Each row comes from the steps of one walk. Every step used is in the known rows, and no mark comes twice. Write the walk behind each row, first mark first.
Known rows:
tetosut-lometa-fifi: 18 -15 18 0 -11 2 -8 3 -21 11 12 11 -18 -8 -4 -10 17 6 18 -5 -12 -12 3
 -69 -30 -12 14 -1 0 20 -35 -16 20
tigup-fifi: 4 -15 19 29 -9 0 8 -7 4 20 -23 -37 -48 -20 14 4 -2 -13 -8 -2 1 4 7 -40
 -34 32 -20 -39 -7 -5 -7 -7 -46
fefor-fifi-ronof-nati-lometa: 1 15 -12 -17 -16 2 5 -5 -31 -14 14 30 -8 26 22 7 -13 15 6 16 8 -6 3 30 1
 14 -19 -9 -8 -49 4 26 -32
ronof-fifi-fikos-sumit-tigup: 6 -22 -6 7 35 9 7 5 5 -5 24 18 -32 -11 52 -11 6 -16 14 -23 4 -8 -15 -17
 -32 -53 -47 19 -10 19 -34 4 11
lometa-fifi-ronof-sumit: -6 -4 26 16 -9 -30 -4 -4 -44 28 -10 35 -23 -34 -6 -3 -9 -3 -6 5 -4 -19
 -2 -13 19 -18 -4 -15 11 7 10 -4 25
nati-ronof: -6 -15 -11 -15 -8 -17 -1 -4 -23 -16 -4 28 11 -4 -24 -19 -10 13 10 86 5 9
 -45 -14 4 -5 -9 -2 -3 4 -5 -4 -18
ronof-sumit: 10 -10 -15 7 3 31 -1 -3 -8 15 -38 -26 -50 -41 -16 -2 0 -1 30 16 -3 -12
 -26 9 20 10 35 -22 37 38 36 -8 9
nati-ronof-sumit: 1 -25 -15 -22 -7 10 -1 -5 -35 -1 -11 16 -1 -5 -21 -17 -15 7 23 77 -3 0
 -58 0 51 -10 10 -11 19 24 20 0 6
fefor-fifi-ronof-nati-lometa-tetosut: 0 20 -12 -46 -23 13 -2 -1 -23 -20 19 25 6 40 16 10 -19 22 -8 -1 7 -1 4
 28 3 11 -44 -9 -11 -55 10 27 -35
sumit-fefor: 7 12 -3 50 -4 10 -3 11 59 -4 -18 -3 2 -22 -36 3 14 -11 -9 7 13 -8 -9 -11
 -28 52 18 -6 -16 -8 17 -16 32
ronof-sumit-fefor-fifi: 21 -7 -16 14 -6 46 -2 8 33 4 -19 -12 -23 -16 -26 20 12 -5 10 -7 3 -30
 -11 13 26 45 10 -24 8 7 51 2 28
ronof-nati-lometa-fifi-fefor: -25 32 36 17 0 17 -6 -3 6 38 4 -18 32 29 54 -12 -9 -25 -12 -50 3 44 -12
 -41 16 -30 50 -8 23 -29 -1 -17 3
tigup-sumit-fefor-fifi-fikos: -5 14 17 63 3 21 13 14 56 -63 -8 -20 28 15 -41 15 34 -3 -34 -10 -10 -9
 28 33 -8 52 0 -5 -18 -19 37 6 -7
ronof-nati: 9 16 3 29 10 53 -1 -4 15 41 -12 -22 -5 -25 28 -15 2 -9 -7 -9 16 20 -25
 -6 6 18 6 -14 -7 -15 7 -9 19
nati-ronof-fifi-fikos-sumit: 0 -23 -8 -9 19 0 3 0 -25 1 43 50 16 29 34 -18 -3 0 8 49 2 -2 -53 -11 22
 -70 -39 17 -20 2 -25 7 5
tigup-fifi-fikos-sumit: -9 -15 10 12 14 -11 19 -9 22 -15 9 -39 -37 12 41 15 18 -29 2 -34 -4 1 1
 -14 -27 0 -8 -10 -13 4 1 6 -63
sumit-ronof-fifi-fikos: 19 -11 -2 7 34 32 -3 -13 -15 42 -11 34 24 8 27 -15 3 -4 -28 5 1 -2 -12
 16 -27 15 30 10 7 9 -18 9 60
tetosut-lometa-fifi-fefor: 10 -23 23 12 -13 -39 -14 8 -20 44 6 -7 16 -2 5 -7 19 1 20 -29 -10 2 24
 -64 -46 -37 15 -6 4 23 -25 -18 -1
fikos-sumit-fefor: 2 3 1 -5 -13 -8 4 13 58 -32 -14 -11 -2 -24 -18 28 23 -1 26 -21 17 -10 8
 -10 -22 6 7 16 -26 8 6 -14 29
nati-ronof-sumit-fefor: 6 -17 -10 -4 -7 18 -3 4 -2 -1 -6 17 26 8 -33 -10 -9 -4 9 65 3 -4 -52 -1
 62 13 11 -7 2 14 29 -1 39
fefor-fifi-fikos-sumit: -4 -9 -29 -24 10 -11 9 -2 26 -53 23 -2 -33 -3 16 30 31 9 22 -18 -1 -25 4
 29 -39 -10 -20 6 -9 -6 20 20 -72
tetosut-lometa: 28 -17 -14 -2 -8 13 -3 4 -16 0 -1 -6 -25 -9 -15 -14 14 14 42 22 -5 -10
 -4 -31 -44 12 22 1 2 29 -25 -8 0
tigup-fifi-fikos: -7 -14 5 43 20 3 15 -11 16 4 4 -33 -38 13 30 -1 14 -33 -17 -12 -8 4 -10
 -14 -28 22 -2 -24 -3 -4 5 5 -69
tetosut-ronof-nati-lometa-fifi-fefor: -13 35 14 0 1 -6 -15 -1 -5 76 36 -30 51 41 40 -10 -12 -16 -1 -31 1 35 34
 6 62 -18 19 -1 30 -11 -8 -10 -9
nati-lometa-fifi-fikos: -40 31 19 8 13 -13 4 -7 8 -53 20 12 -16 47 20 -11 3 -24 0 -12 -19 16 -34
 -40 -6 -23 83 16 47 -10 -3 -12 -38
fefor-fifi-ronof-sumit-lometa-tetosut: 8 -12 -31 -55 -20 -9 -1 -8 -43 -13 -12 11 -23 -11 -21 19 -26 34 -1 9 -3
 -26 19 53 11 8 -55 -11 -6 -9 19 26 -20
fefor-fifi-ronof-nati: 12 -1 -15 -4 -14 2 2 -4 -26 10 7 28 -8 -10 17 10 -4 18 -5 14 14 -16 14
 38 -9 19 -57 -19 -27 -42 9 25 -20
tigup-sumit-fefor-fifi-ronof-nati: 4 18 31 60 -14 27 10 14 28 -30 -15 -3 47 12 -31 12 14 6 -42 -8 3 -3 40
 38 17 55 -29 -15 -38 -40 27 9 32
fikos-fifi-ronof: 8 -5 -7 47 1 -42 -1 11 -27 53 -6 35 -19 -26 -54 -29 -2 7 -11 62 8 0 -30
 6 -34 -19 50 6 3 -6 -10 3 -18
tigup-sumit-ronof-nati-lometa-tetosut: -6 33 41 -21 -5 61 3 -4 -1 -35 -47 -28 75 41 -16 -8 -9 11 -51 -14 -9 47
 21 24 29 52 60 7 14 -14 11 1 46
fikos-sumit-fefor-fifi: 8 -5 -4 -23 -21 -5 3 12 59 -42 -3 -5 -6 -22 -13 45 26 11 25 -26 16 -22
 23 -4 -28 14 -21 11 -36 -7 10 -2 11
tetosut-lometa-fifi-ronof-nati: 22 -10 23 6 -12 2 -5 2 -48 37 25 31 11 8 18 -18 5 3 6 -3 -5 -7 12 -41 3
 -15 -6 4 -21 0 -39 -1 43
nati-lometa-tetosut-ronof-fifi-fikos: -15 46 -18 -46 8 28 -10 2 -1 -24 47 1 8 91 19 -15 -23 0 -1 -10 -11 19
 -14 6 28 -20 17 20 43 -12 -8 2 -40
fefor-fifi: 9 -7 -21 -10 -12 0 -2 -1 8 -21 -7 0 -43 -34 -11 18 11 23 12 15 4 -22 7 1
 -50 23 -31 -24 -3 -14 11 6 -53

Which walk is each row?
5 7 -23 39 11 15 3 9 69 -28 17 6 5 12 -18 19 31 -12 -18 -11 6 -25 -5 16
 -29 48 -6 -2 -24 -26 36 10 -12 -> sumit-fefor-fifi-fikos
6 -5 -5 -24 -24 -28 6 12 35 -39 1 19 0 -12 -15 41 18 13 24 -14 17 -29 30
 18 -23 8 -33 13 -41 -14 9 9 14 -> fikos-sumit-fefor-fifi-ronof
6 -7 -20 -10 -20 -36 2 -3 -31 -19 -3 36 -31 -21 -15 15 0 30 11 37 7 -30
 17 35 -37 17 -53 -17 -15 -24 8 22 -44 -> fefor-fifi-ronof
-6 -12 14 31 12 2 19 -1 48 -16 12 -33 -17 22 30 21 25 -37 -11 -44 -1 -2
 5 -17 -17 17 -8 -6 -26 -4 8 5 -36 -> tigup-fifi-fikos-sumit-fefor
10 -4 -12 28 -8 -12 2 3 -16 14 -22 26 -2 -13 -33 -1 -10 -4 13 33 10 -24
 -5 46 29 31 7 -11 -1 6 34 10 44 -> fifi-ronof-sumit-fefor
22 -34 15 -25 -12 -27 -2 5 -61 7 4 28 -14 -11 -7 -17 -5 0 27 6 -13 -16
 19 -47 -9 -8 -15 7 1 36 -37 2 41 -> tetosut-lometa-fifi-ronof-sumit-tigup
7 9 -28 -44 3 11 -13 -9 -20 32 6 -26 8 -11 -13 -7 -46 26 -26 -14 -5 12
 30 19 33 -15 -55 16 -5 10 -40 -7 17 -> sumit-lometa-tetosut-ronof-fifi
0 -12 -1 61 5 -58 -12 17 13 93 -21 -22 4 -34 -40 -20 12 -4 -8 9 7 23 -19
 -19 -64 -44 73 -8 22 8 5 -17 -51 -> fikos-fifi-fefor
-41 23 33 3 -10 -55 -9 -1 -1 -6 -6 -8 5 26 16 -2 -8 -14 10 -30 -9 29 0
 -52 -25 -39 73 -4 46 -9 -4 -23 -39 -> nati-lometa-fifi-fefor
0 -12 -25 -43 12 -6 8 -9 17 -47 8 8 -2 8 14 32 30 11 10 -18 -1 -19 12 39
 -39 13 3 13 -7 -2 16 25 -38 -> fefor-fifi-fikos-sumit-ronof
-2 -6 -9 -12 4 -38 -14 -9 -30 86 1 -47 17 -24 -7 2 -22 -1 13 -20 -12 3
 53 36 79 -21 2 -2 36 45 1 -11 12 -> tetosut-ronof-sumit-lometa-fifi-fefor
-14 7 27 20 -12 -51 -4 -3 -34 13 -3 47 -15 -30 -8 -5 -5 2 -16 14 0 -11 8
 -24 -20 -16 -18 -8 -4 -11 -12 -8 6 -> lometa-fifi-ronof
-11 28 64 11 -2 41 6 -7 -8 -17 -42 -14 69 28 -3 -8 1 -1 -50 -16 -14 40
 25 0 33 42 77 4 16 -12 -2 -6 63 -> tigup-sumit-ronof-nati-lometa-fifi
-6 12 34 26 -6 -14 -4 -5 -32 42 6 38 8 -21 21 -9 -8 -8 -31 -7 6 3 3 -23
 13 -16 -23 -9 -16 -29 -9 -4 30 -> lometa-fifi-ronof-nati
1 -30 3 14 0 -31 -12 5 -39 60 16 34 39 9 23 -24 -19 9 3 47 8 13 -29 -22
 -5 -67 -48 -15 -9 -3 -23 -5 -1 -> nati-ronof-fifi-fefor
6 27 -28 -57 -12 11 -20 7 9 13 11 -23 11 12 -30 -2 -13 26 -13 1 2 7 19
 18 13 12 -47 -2 14 2 11 -6 -35 -> lometa-tetosut-ronof
-11 4 -17 17 26 -4 12 5 65 -43 16 -6 5 11 4 14 36 -24 13 -29 4 -9 -17 23
 -18 -1 34 29 -14 9 24 1 -7 -> fifi-fikos-sumit-fefor
-14 -18 -21 -27 31 -35 15 -1 29 -69 2 -14 -20 -19 10 3 21 -22 28 -20 1 5
 -9 10 -48 -14 -3 33 1 34 -3 8 -38 -> fifi-fikos-sumit-tigup
11 -7 -4 41 30 31 4 9 33 14 37 25 -11 12 44 0 19 -19 0 -32 6 -19 -21 -6
 -11 -44 -19 16 -23 -1 -13 -1 35 -> ronof-fifi-fikos-sumit-fefor
6 1 33 38 23 33 8 -3 -10 -10 -32 3 46 9 -6 -13 12 6 -43 4 -14 9 22 33 -4
 28 29 4 5 9 -5 4 51 -> tigup-sumit-ronof-fifi-fikos
-16 13 15 -1 -8 11 6 -4 1 -57 -49 -55 18 -20 -55 -2 -20 26 -38 -8 -18 25
 36 24 8 17 -6 6 -4 9 -5 -12 1 -> tigup-sumit-lometa-tetosut
1 -17 -19 -2 -3 -33 7 -16 -61 10 -34 9 -25 -35 -25 -9 -35 11 19 36 -2
 -14 5 62 36 4 8 -1 10 24 4 10 30 -> fifi-ronof-sumit-lometa
10 -1 -25 -4 31 -3 0 -6 -14 47 52 -5 6 10 37 -6 -8 1 11 -10 -4 -10 35 44
 48 -43 -37 29 -2 24 -43 4 14 -> tetosut-ronof-fifi-fikos-sumit-lometa
-11 48 -15 -54 -15 34 -12 8 20 -32 14 -22 20 72 -25 -1 -24 1 6 -6 -7 17
 -11 9 58 24 44 11 47 -2 22 -5 -4 -> nati-lometa-tetosut-ronof-sumit-fefor
-3 -22 -23 -62 -8 11 -4 -11 -41 -7 -17 -2 20 -1 -33 -14 -42 16 0 54 -9
 13 -45 11 72 -18 -8 3 10 25 5 2 16 -> nati-ronof-sumit-lometa-tetosut
-24 -16 18 -31 -9 -70 1 -9 0 5 -25 -33 5 -55 7 26 -6 8 17 -59 -1 13 47
 -18 -18 -65 1 21 -11 26 -31 -20 4 -> fikos-sumit-lometa-fifi-fefor
-9 44 -9 -56 -11 26 -14 5 -8 -15 30 -3 1 69 10 -13 -32 12 3 0 -7 19 -7
 -10 25 -16 6 11 38 -12 -18 -5 -23 -> nati-lometa-tetosut-ronof-fifi
-17 39 33 11 1 49 0 -5 5 12 8 -5 6 24 47 -14 -10 -23 -14 -28 2 34 -29
 -46 29 -8 53 0 20 -29 -10 -14 18 -> ronof-nati-lometa-fifi
-2 -35 15 -54 -11 -39 14 2 10 -49 -31 -35 -44 -44 12 19 -3 -11 33 -29 9
 9 29 -48 -52 4 -52 5 -18 30 -36 -3 -26 -> fikos-sumit-tigup-fifi
-1 -37 -10 -29 23 -14 6 2 -29 -16 35 49 15 18 32 -22 -11 -8 10 45 2 4
 -45 -23 6 -59 -62 24 -19 14 -40 12 10 -> nati-ronof-fifi-fikos-sumit-tigup
13 4 -11 29 -12 16 -3 13 58 -15 -4 5 -4 -12 -30 23 19 4 -12 -1 12 -25 6
 -5 -35 56 -19 -14 -25 -26 27 1 7 -> sumit-fefor-fifi
-24 -1 1 17 27 -26 5 -20 -5 -7 -4 -15 -11 -32 -2 -6 -11 -12 -30 -25 -19
 8 3 -10 -1 -17 20 22 0 15 -26 -12 4 -> sumit-lometa-fifi-fikos
15 26 -15 7 10 30 -8 -2 -1 70 24 -26 18 -4 20 -13 -5 -2 2 6 10 13 23 33
 55 22 -13 -3 7 0 -5 -3 8 -> tetosut-ronof-nati
16 -3 -8 33 1 40 -2 8 34 15 -30 -21 -19 -24 -29 4 7 -16 13 1 5 -17 -26 7
 32 41 35 -16 17 22 47 -10 52 -> ronof-sumit-fefor
